What can hang from each mark:
tavibu: sufo
setape: nomav vupit
lilu: kebebus setape tomo
sube: kebebus ledet lilu
vupit: kebebus setape
sufo: nomav
nomav: setape sufo tefigu
ledet: sube vupit
tomo: lilu

Each row was made from one small tree. The marks that hang from a mark follow it in brackets, in alphabetical order. Every link used is in the known rows. Write each row's tree.
In the rows, 128 means zero.
Known rows:
sufo[nomav[setape[vupit[kebebus]] tefigu]]: [109 130 128 142 117 137  86 133 100 130 127 148 121 153 172  66 119 109
 178 123 117 163 112 141 124 117]
vupit[setape[nomav]]: [184 128 157 106 152 151 135  80 125 179 149 104 127 115 138 126  99 158
 117  96 132 140 164 130 155 124]
ledet[sube[kebebus lilu[setape[vupit] tomo]]]: [134 103  89 101  83 111 171 153 195  57  82 133 147 134 115 152 173 178
 100 168  96  96 158  98 122  72]
nomav[tefigu]: [110 151 119 122 108 142 106 145  90 150 150 107 106 118 106 161  77 116
 140 101 133 152 155  91 106 183]
ledet[sube vupit[kebebus setape]]: [165  66 122 140 134  89 134 116 188 139 138 168 156 159 155  50 179 133
 150 143 157 152  92 149 192 113]
ledet[sube[lilu[kebebus]]]: [118 137 138  91 156 100 156 166 163 110 118 133  97 124 115 169 140 157
 166 140 146 102 120 116 122 129]
vupit[kebebus]: [137 112 140 139 138 108 117 117  99 177 122 141 111 155 119 130 135 117
 153 102 158 140 136 147 138 129]
sube[kebebus ledet lilu]: [157  88 122  94 121  87 167 166 170 118  88 151 104 125 116 154 127 159
 157 149 186 110 198  82 119 105]
nomav[setape[vupit[kebebus]] sufo tefigu]: [ 95 150  78 182 108 149 114 152 102 134 108 151 115 132 142  94 142  85
 157 116 130 151  89 184  94 152]
lilu[setape[vupit]]: [121 117 117 130 103 134 115 116 126 132 121  94 135 110 113 148 140 129
 120 114 113 137 117 144 125  79]
nomav[setape[vupit[kebebus]]]: [112 116 101 151 120 117 110 111 129 155  96 158 128 150 146 111 162 115
 155 118 152 153 116 184 133  81]
ledet[vupit[setape]]: [151 102 116 134 117 114 131  91 147 153 156 129 162 125 130 111 145 122
 122 129 137 151 121 127 170 123]
ledet[sube[kebebus lilu] vupit[setape]]: [168  70 102 100 105  83 179 142 207 110 121 170 145 134 152 101 166 163
 150 177 149 134 153  81 169 102]
setape[nomav vupit]: [170 113 175  96 162 166  93  71 152 155 132 128 140 133 140 137 105 156
 106 134 151 141 151 145 125  78]
tavibu[sufo[nomav[setape]]]: [ 95 159 125 144 125 108 112 178  73 182 156 140  63 120 124 117 123  86
 143 149 120 137 118  79 165 153]
nomav[sufo tefigu]: [100 164 107 157 113 158 116 163  82 145 152 112  92 112  94 145  92  97
 135 113 129 140 123 102  93 212]
tavibu[sufo]: [126 146 132 139 133 115 123 163  93 183 147 121  84 107 106 148 128 103
 109 134 148 123 141 106 143 153]
sufo[nomav]: [129 128 170 121 139 122  89 124  92 157 161 124  97 143 106 124  99 124
 150 130 130 141 134  75 150 137]
sufo[nomav[tefigu]]: [116 143 159 118 123 142  87 142  81 140 171 110 101 135 124 117  65 119
 159 118 111 151 143  61 124 173]
tomo[lilu[kebebus setape[nomav[tefigu] vupit]]]: [108 156 170 106 161 159 132 105 126  70 116  53 184  92 146 172  92 145
  98  79  97 123 120 175  66 100]
vupit[kebebus setape[nomav[sufo tefigu]]]: [181 142 146 154 157 163 146 108  97 162 138 121 123 122 153  72 110 121
 140  84 124 134 125 174 124 182]
sufo[nomav[setape[vupit]]]: [106 129 125 134 122 138  81 123 122 140 137 134 112 141 140 107 122 124
 150 147 122 159 114 111 145  89]
ledet[vupit[kebebus]]: [134  84 144 140 138  89 116  95 130 158 135 171 151 166 138 112 156 107
 144 131 168 148 105 151 151 115]
lilu[kebebus setape[nomav vupit] tomo]: [134 155 180  94 145 152 139  88 152  85 104  94 174 114 135 168 124 160
  69 109  85  84 119 190  92  73]

Write each row's tree:
[150 109  92 116 130 112 163 114 156  94  94 127 128 144  83 163 151 161
 106 148 149  78 182 110 135 135] -> sube[ledet lilu[tomo]]
[ 79 168  66 166  95 166 109 162 107 126 128 127 108 102 126 129 118  93
 137 127 124 153 101 139  87 167] -> nomav[setape[vupit] sufo tefigu]
[177  77  82 138 134  93 181  84 193  93 112 170 181 177 143  76 212 159
 119 162 118 101 121 152 194 120] -> ledet[sube[lilu[tomo]] vupit[kebebus setape]]
[151  51 141 136 145  76 120 120 175 128 114 176 149 159 137  88 163 114
 147 149 206 133 114 160 159 100] -> sube[ledet[vupit[kebebus]]]
[100 203 153 129 135 165 165 146  92  84 126  82 136  89 109 178  86 114
  88  87  68  78  97 157  62 196] -> lilu[kebebus setape[nomav[sufo tefigu]] tomo]
[125 132 179 111 179 143 137  90 142  91 104  68 182  99 130 176 124 151
  90  91 114 113 111 189  95  62] -> tomo[lilu[kebebus setape[nomav vupit]]]
[136  71 118  91 113  80 152 156 197 107 118 187 131 146 133 138 153 156
 152 191 168 134 145  62 145 103] -> ledet[sube[kebebus lilu] vupit]
[150  79  94 118 130  96 163  95 187  75 105 159 166 155 105 144 170 150
  93 177 158  84 152 119 149 121] -> sube[ledet[vupit] lilu[tomo]]
[128 168 168 131 151 171 148 109 143  78 111 100 166 103 116 155 137 135
  64 116  82  71  83 202  83 105] -> lilu[kebebus setape[nomav[sufo] vupit] tomo]
[ 75 152 132 140 144  98 158 142  97  99 114  59 148  98  85 204 129 119
 119  70 111 116 110 145  98 128] -> tomo[lilu[kebebus setape]]
[154 131 144 123 127 166 127  77 120  98 104 106 174 139 153 118 121 150
  89  98  83 112 137 182 100 108] -> lilu[setape[nomav[tefigu] vupit[kebebus]] tomo]
[ 62 181  64 165  90 148 124 179  73 144 138 123  77 103 100 156 100  80
 153 108 125 151 110 106  94 212] -> nomav[setape sufo tefigu]
[ 98 161 118 139 111 142  91 182  93 144 155 129  89 106 159  84 112  94
 133 156 106 147 114 102 133 143] -> tavibu[sufo[nomav[setape[vupit] tefigu]]]
[ 76 162 114 131 103 134  94 159  74 143 157 122  86 130 125 128  70 107
 175 115 107 161 131  65 124 179] -> sufo[nomav[setape tefigu]]
[113 143 127 155 128 125  96 171  89 153 138 152  97 133 179  49 143  87
 154 144 113 143 105 139 137 130] -> tavibu[sufo[nomav[setape[vupit[kebebus]] tefigu]]]
[152 131 145 107 130 166 124  67 143 107 115  99 169 127 119 155 126 163
  60 124  90 105 138 156 122  78] -> lilu[setape[nomav vupit] tomo]
[134  88 103  97 101  87 163 139 198  75 111 188 159 162 118 148 159 163
 106 196 146 110 157  64 144 120] -> ledet[sube[kebebus lilu[tomo]] vupit]
[119 160 158 131 132 134 100 182  66 164 181 113  78 111 131 102  88  95
 133 137 110 131 138  63 140 188] -> tavibu[sufo[nomav[tefigu]]]
[178 140 145 140 155 164 142  95 118 174 150 112 114 108 120 111 115 132
 114 107 131 128 128 143 142 153] -> vupit[setape[nomav[sufo]]]
